Each row was made from one path, in order. Every step used is in the known rows, and no mark comes twice. Write each row's path.
In the rows, 128 means zero.
Known rows:
duzi, mebev, bilet, tugan: [ 99 151 128 143 147 173 103 109 114 120 100  91 123 121  86  85 140]
mebev, tugan, banas: [103 126 142 108 159 137 137 125 117 162 121 128 114 119 133 104 154]
vasi, banas, tugan, mebev, bilet: [ 89 164 123 158 157 162 111 125 115 159 112  80 117 164 160  92 141]
duzi, tugan, mebev: [101 132 140 159 157 114 138 133 106 119 130 110 113 161 112 100 156]
banas, duzi: [ 73 123 128 132 156  97 161 146 135  99 161 128 118 149 141 103 160]
banas, duzi, mebev, bilet: [ 77 122 129 155 151 171 126 155 130 130 138 148 125 127 169  93 139]
bilet, tugan, duzi, mebev: [ 83 100 136 160 155  91 132 136 120 105 140 132 119 127 116 104 141]
banas, tugan, duzi, mebev: [ 78 119 128 179 160  95 138 149 127 112 147 124 116 141 150 106 138]
mebev, bilet, tugan, banas: [ 97 134 141  97 155 160 125 102 116 151 100  80 119 119 120  99 150]
mebev, bilet, tugan, duzi: [ 74 123 116 124 156 137 130 111 133 116 113  68 110 160  46 101 143]
mebev, bilet, tugan: [ 95 165 120 121 149 166 114  94 122 116  96  56 113 145  40  87 149]
bilet, tugan: [ 99 153 129 125 151 103 132  99 118  94 118  72 111 140  50  93 159]
vasi, banas, duzi: [ 80 139 136 128 148 111 159 136 131 120 154 129 132 133 178 106 159]
duzi, mebev: [ 94 125 143 169 146 102 128 164 117 106 152 157 107 105 136  95 148]
banas, tugan: [ 92 179 118 148 157 109 138 115 126 104 126  64 109 157  95  96 154]
tugan, banas, duzi, mebev, bilet: [ 79 102 145 137 157 172 132 158 126 157 138 158 129 105 220 101 139]
banas, duzi, tugan: [ 93 151 127 129 156 141 165 106 128 104 127  91 138 155 109 105 160]
vasi, duzi: [ 62 138 129 128 147 121 147 164 133 112 136 116 117 135  58 111 158]

Which path is each row?
[ 80 114 136  94 163 153 148 104 125 145 121  94 138 137 177 103 152]
mebev, bilet, tugan, banas, duzi
[ 92 127 142 148 159 127 153 122 110 137 139 119 141 160 193 107 156]
vasi, banas, duzi, tugan, mebev
[100 125 149 101 158 104 141 108 112 131 120  94 116 115 133 104 159]
bilet, tugan, banas
[ 81 122 131 156 155 144 114 158 118 139 135 121  96 157 120  91 146]
tugan, mebev, bilet
[ 93 122 126 153 159 147 134 130 121 134 138 162 136 133 158  95 144]
banas, duzi, mebev, tugan
[ 86 107 136 103 167 132 159 123 127 155 140 138 134 137 188 109 155]
mebev, tugan, banas, duzi
[ 96 144 130 153 155 181 119 130 112 141 108  91 112 163  98  93 146]
duzi, tugan, mebev, bilet
[ 76 133 117 170 158 164 119 144 133 135 122 104 117 144 130  99 128]
banas, tugan, duzi, mebev, bilet
[ 98 134 132 149 154 160 132 125 120 151 132 160 147 119 184  98 143]
vasi, banas, duzi, mebev, tugan
[ 93 116 137 149 160  81 125 122 103 112 135 105 107 163 113  93 157]
bilet, tugan, mebev
[ 88 138 128 170 165  82 131 136 110 120 144  99 104 178 149  96 151]
banas, tugan, mebev
[108 140 153 110 155 138 154 117 116 139 115  97 123 118 130 111 159]
duzi, tugan, banas
[ 89 143 134 143 155 193 132 119 116 158 113 100 140 160 170 100 146]
vasi, banas, duzi, tugan, mebev, bilet
[ 82  86 156 142 159 106 153 165 120 137 165 183 131 102 252 109 148]
tugan, banas, duzi, mebev
[107 111 151 133 159 141 128 139 111 166 126 164 122  99 177 103 145]
duzi, mebev, tugan, banas
[ 70 122 141 158 146 130 133 179 124 118 143 159 126 107 116 108 147]
vasi, duzi, mebev
[ 92 147 130 135 148 184 116  98 118 136 107 102 150 117 162  91 140]
vasi, banas, duzi, mebev, bilet, tugan
[ 76  97 148 108 161  98 169 148 129 132 160 142 123 126 209 112 160]
tugan, banas, duzi
[ 90 138 134 162 146 170 109 158 123 130 125 135 108 112 118  89 138]
duzi, mebev, bilet
[106 139 130 160 152 148 117 133 115 135 124 151 119 119 108  91 144]
duzi, mebev, tugan
